Each row was made from one small tree. The marks that hang from a mark follow it in brackets, in alphabetical order. Every link used is in the known rows. Write each row's tree.
In the rows, zero is written as 128.
Known rows:
Y[D[G] T]: [139 133 116 130 139  96 141 127  99 114 151 140 173 113 116  72 169 134
 108  80 155 124 118 136 151 117 143 107 108 120]
X[G[T] N]: [131 130 135 174 127 102 132 112 115 128  46 116  74 144 154 150 127 135
 118 130 117  96 114 134 148 138 132 162 141 123]
M[A Y[T]]: [118 100 120 133 137 113 152 129 150 153  86 126 104 157 148 104 150 167
 154 138 157 142 101 120 127 103 183 103 131 134]
Y[D[G[M]] T]: [132 113 113 118 138  95 132 125 109 115 176 140 208  92 108  39 144 147
 104  77 153 124 135 157 170  98 154 104 105 140]
G[T X[F N]]: [142 119 136 164 132 142  87 154 147 100  80 108  52  90 153 176 109 122
 136 142 115 134  86 101 109 153  85 133 160 124]
T[Y[D[G] X]]: [139 157 137 116 119 161 135 120 117 120 210 147 175 138 111 119 162  98
  85 102 118 114 177 138 119 128 125 112  88 114]
D[G Y[T]]: [130 142 120 117 136 103 148 106  63 136 187 160 160 105 110 104 134 126
 123  83 161 123 128 134 189 120 126 139 122 118]
Y[D X]: [149 144 122 132 128 159 157 139 142 116 135  96 161 155 122 177 139 103
  89 134 117 104 161 129 101 111 132 115 105 109]
D[G[M X] Y[T]]: [137 129 118  93 148 134 136 104  73 121 216 162 184  76  86  89  92 129
 114  97 159 125 132 156 195 116  96 148 123 135]
T[G]: [106 162 114 127 126 123 156 134 170 130 135 156 122 168 124 175 122  97
 146 107 118 104 134 118 125  98 136 128 123 120]
A[M[G[D] Y]]: [106 115 137 107 130 138 110 108 100 163 194 104 157  95 117 107 160 166
 139 178 132 154 127 129 111 138 118 115 114 141]
D[G[M X[F N]]]: [137 113 134 124 136 176 103 133 119 125 170 118 142  64 111 171  58 113
 132 131 107 133  98 114 150 108  80 150 140 145]
A[M]: [ 96 118 123 128 121 132 149 121 138 135 116 134 103 129 136 193 116 117
 129 140  96  86 110 115 134 137 137 129 136 123]
N[X[F G[T[Y]]]]: [141 134 158 146 114 124  85 127 109 133  22 139  75 147 146 118 124  94
 136 119 104 155 124 118 114 165 105 146 167 118]
M[G]: [122 146 126 120 135 126 160 122 135 142 140 102 127 165 137 182 118 108
 163 146 118 138 122 111 123 128 123 124 130 122]
A[M[Y[X[F]]]]: [118 107 145 119 125 175 104 130 132 150 158 104  85  97 136 191 123 138
 132 182 115 133 139 120  88 141 116 107 121 127]
X[F G[D T] N]: [147 113 152 175 112 106  81 138  92 130  52 100 128  89 136 117 118 140
 115 127 123 131 105 131 118 152 126 166 148 138]
D[G[T] Y]: [125 145 123 112 120  91 141 106  56 134 193 140 142 108 129 103 130 130
 118  98 143 128 149 129 191 129 127 145 117 119]
N[X]: [131 142 120 142 133 146 140 131 131 139  42 118 105 177 135 190 121  86
 130 132  91 128 116  92 133 104 106 144 170 105]
D[Y[T[G[M]] X]]: [127 129 114 110 143 136 130 123 141 133 204 169 171 105  97 102 116 130
 130  99 165 115 188 166 151 101 136 121 108 136]
D[G[X]]: [138 162 122 106 139 156 165 114  98 121 154 132 120 145 112 204  96  90
 123 132 112 114 111 110 147 126  81 159 126 106]
N[X[F G[D T]]]: [156 124 146 143 118 115  86 134  78 140   8 107 125 129 127 116 113 109
 125 132 113 164 122 116 116 153 101 170 167 119]
T[G Y]: [ 96 173 128 128 114 129 136 130 181 123 168 196 127 172 121 131 152  90
 137  84 111 103 150 131 117 116 140 113 119 126]
T[G[D]]: [116 161 114 125 120 119 140 138 145 132 146 151 181 150 100 137 136 107
 126 104 123 112 142 127 120  98 136 141 120 126]
M[Y[X[F G]]]: [152 142 157 125 129 170 132 123 109 149 115  86  99 155 132 199 109 118
 123 180 125 141 151 137  84 129 109 136 120 116]
G[D M[A] X[F]]: [138  84 128 107 117 165 121 155 145 130 107 107 209  91  96 135  40 125
 133 144 115 142  97 121 114 118 136 152 144 158]
G[T]: [117 137 118 140 120  83 148 135 134 117  90 121  87 162 158 150 140 124
 130 122 115 110 136 124 138 132 148 124 137 113]
M[A Y]: [113 112 125 127 123 136 165 127 151 160  98 105 115 175 148 152 125 148
 144 157 127 136 106 105 124  92 173 117 129 133]

Write each row's tree:
[125 143 133 161 127 138 101 130 155  95 116 155  60 125 145 132 158 120
 111 120 110 107 115 124 122 154  95 130 147 119]
G[T[Y] X[N]]
[142 130 138 162 134 182 109 151 154 111  87 107  84 104 133 228  86  95
 132 146 101 122  69  91 101 130  76 144 166 122]
G[X[F N]]
[144 132 119 159 132 129 101 139 117 103  98 114 123 101 122 129 146 137
  97 137 123 117 111 123 124 138  92 158 148 122]
G[D T X[N]]
[ 99 107 126 114 128 102 122 113 127 140 147 123  83 104 151 133 135 149
 167 155 122 133 126 123 131 172 131 111 119 132]
A[M[G[T]]]
[154 130 117 138 144 132 142 142 142 108 123 119 149 136 121 123 165 125
 100 114 152 111 155 147 106 124 142  98 107 110]
Y[D T X]
[124 117 134 159 129 138 143 110 131 140  78 113 142 135 126 161  80 125
 112 132 100  85 117 147 160  97 136 166 141 144]
X[G[M] N]
[123 108 126 133 121 135 154 133 148 147 113  96 163 154 140  99 151 159
 117 141 139 142 105 110 116  87 180  98 113 138]
M[A Y[D]]
[118 105 130 120 114  99 128 127 158 137 139 130 141 139 153  42 159 154
 162 116 145 162 128 119 119 155 181  89 103 149]
M[A G[T[Y[D]]]]
[116  89 112 116 111 122 155 137 143 151 110 113 230 134 109 106  79 141
 124 124 113 114 130 134 151  85 190 144 130 158]
G[D M[A]]
[125 155 121 123 155 133 125 127 153 120 153 157  91 143 116 114 166 141
 141 131 163 139 122 139 106 109 104 109 125 120]
M[Y[T[G[X]]]]
[121  97 126 115 148 115 142 118 144 168 128 110 111 144 146  85 151 179
 191 157 173 184 104 118 117 121 166  92 119 145]
M[A G Y[T]]
[129 161 130 108 125 124 129 112 100 106 176 166  94 133 127 121 142 108
 118 109 120 124 138 129 147 160  93 139 118 112]
D[G[T[Y] X]]
[108 112 123 121 123  88 122 128 135 130 149 106 124 133 148  76 141 167
 120 145 128 133 163 155 148  96 157 105 127 143]
G[M[Y] T]
[ 98 117 135 109 136 141 123 105 122 160 183 107 104 112 137 142 148 156
 156 181 127 148 120 122 115 138 118 103 116 137]
A[M[G Y]]
[117 107 130 112 109  95 121 126 132 151 138 133 162 135 136  46 152 156
 165 124 142 165 138 123 122 160 176 117 113 150]
M[A G[D T[Y]]]
[131 144 147 132 114 130  95 148 146  91 117 150  68 123 144 138 128 100
 131 121 112 135 116 122  95 178  97 118 148 119]
G[T[Y] X[F]]
[148 134 149 143 125 153 118 129 106 146   4 108  99 158 132 193  83  78
 139 138  95 147 100 100 114 135  94 165 173 113]
N[X[F G]]
[140 136 126 129 149 139 137 126 132 136 139 114  93 155 133 148 169 143
 123 155 152 133 160 144 104 111 128 104 119 111]
M[Y[T X]]
[113  87 125 111 110 122 130 131 177 136 136 147 128 141 145  84 108 145
 138 123 117 118 186 151 139 130 192 110 109 152]
G[M[A] T[Y[X]]]
[108 105 128 134 136 115 111 122 126 127 150 131 128  91 130  70 192 174
 106 133 149 121 112 143 119 128 147  83 115 132]
A[M[Y[D T]]]
[152 141 150 115 143 172 100 137 124 122 186  72 146 102 121 119 142 136
 137 174 150 196 100 114  69 134  75  93 118 134]
M[G[X[F]] Y[D]]
[147 135 123 154 129 131  95 129  85 108 140 124 157  75 109 101 144 143
  84 125 142 120 117 129 146 138  86 165 146 126]
G[D[Y] T X[N]]
[145 147 120 115 132 119 135 124  94  97 160 122 146 114 121 103 147 124
  95 112 137 129 124 127 142 137 102 130 106 114]
Y[D[G[T X]]]
[126 131 127 111 115 117 101 133 126  97 164 154 183 110 101  50 134 132
  89 114 117 116 163 168 132 143 119 136 131 143]
G[D M T[Y] X]
[135 164 148 127 119 160 159 107 129 131 119 149 113 192 124 186 125  82
 106 130 102  88 173 152 106 148 125 147 115 109]
T[Y[X[G]]]
[128 146 131 149 138 178 100 152 182 113 126 146  91 102 119 200  94  96
 152 124 117 127  89  98  97 118  80 137 145 130]
T[G[X[F N]]]
[152 117 136 161 124 137  69 159 119 103  93 104 118  67 126 133 124 134
 114 138 123 142  94 111 103 153  86 149 157 130]
G[D T X[F N]]
[122  99 112 107 132 164 170 132 171 129  98 122 148 148 119 173  46 117
 141 146 108 108 105 122 142 103 141 145 138 144]
G[M[A] X]
[112  88 112  99 119  91 148 119 118 148 145 131 147 116 139  87  85 154
 150 114 128 131 143 130 189 110 179 133 110 150]
D[G[M[A] T]]
[134 154 110 123 147 122 127 138 144 107 131 174 148 128  91 109 148 119
 131 100 156 119 122 142 113 126 108 137 128 119]
Y[T[G[D X]]]
[129 139 120 133 109  80 125 129  74 124 145 126 187 114 119  78 153 140
  95 106 142 122 154 139 156 131 144 147 132 124]
G[D[Y] T]
[131  93 126 120 146 115 131 124 143 154 144 100 157 124 138  31 177 190
 163 142 186 189 103 124 110 116 174  73 102 149]
M[A G Y[D T]]
[140 134 133 131 126 126 114 152 136  96  88 116  65 122 146 179 101 107
 140 141 118 137 104 111 102 165  94 131 151 114]
G[T X[F]]
[129 151 131 109 119 119 129 114 102 127 189 155 103 138 136 124 151 115
 120 110 120 122 184 138 145 149 126 127 101 112]
D[G[T[Y[X]]]]
[122 155 144 138 111  88 145 106 113 120  80 155  91 182 145 117 143 112
 114 111 114  97 147 155 135 163 145 146 127 117]
X[G[T[Y]]]
[105  78 111 119 115  87 150 136 164 138  90 121 133 140 153  96  87 156
 150 125 120 119 138 134 163 109 198 121 128 154]
G[M[A] T]
[133 146 112 123 149 135 141 136 171 126 139 163  99 150 117 159 141 113
 150 112 153 114 169 144 108 120 132 115 108 113]
Y[T[G] X]
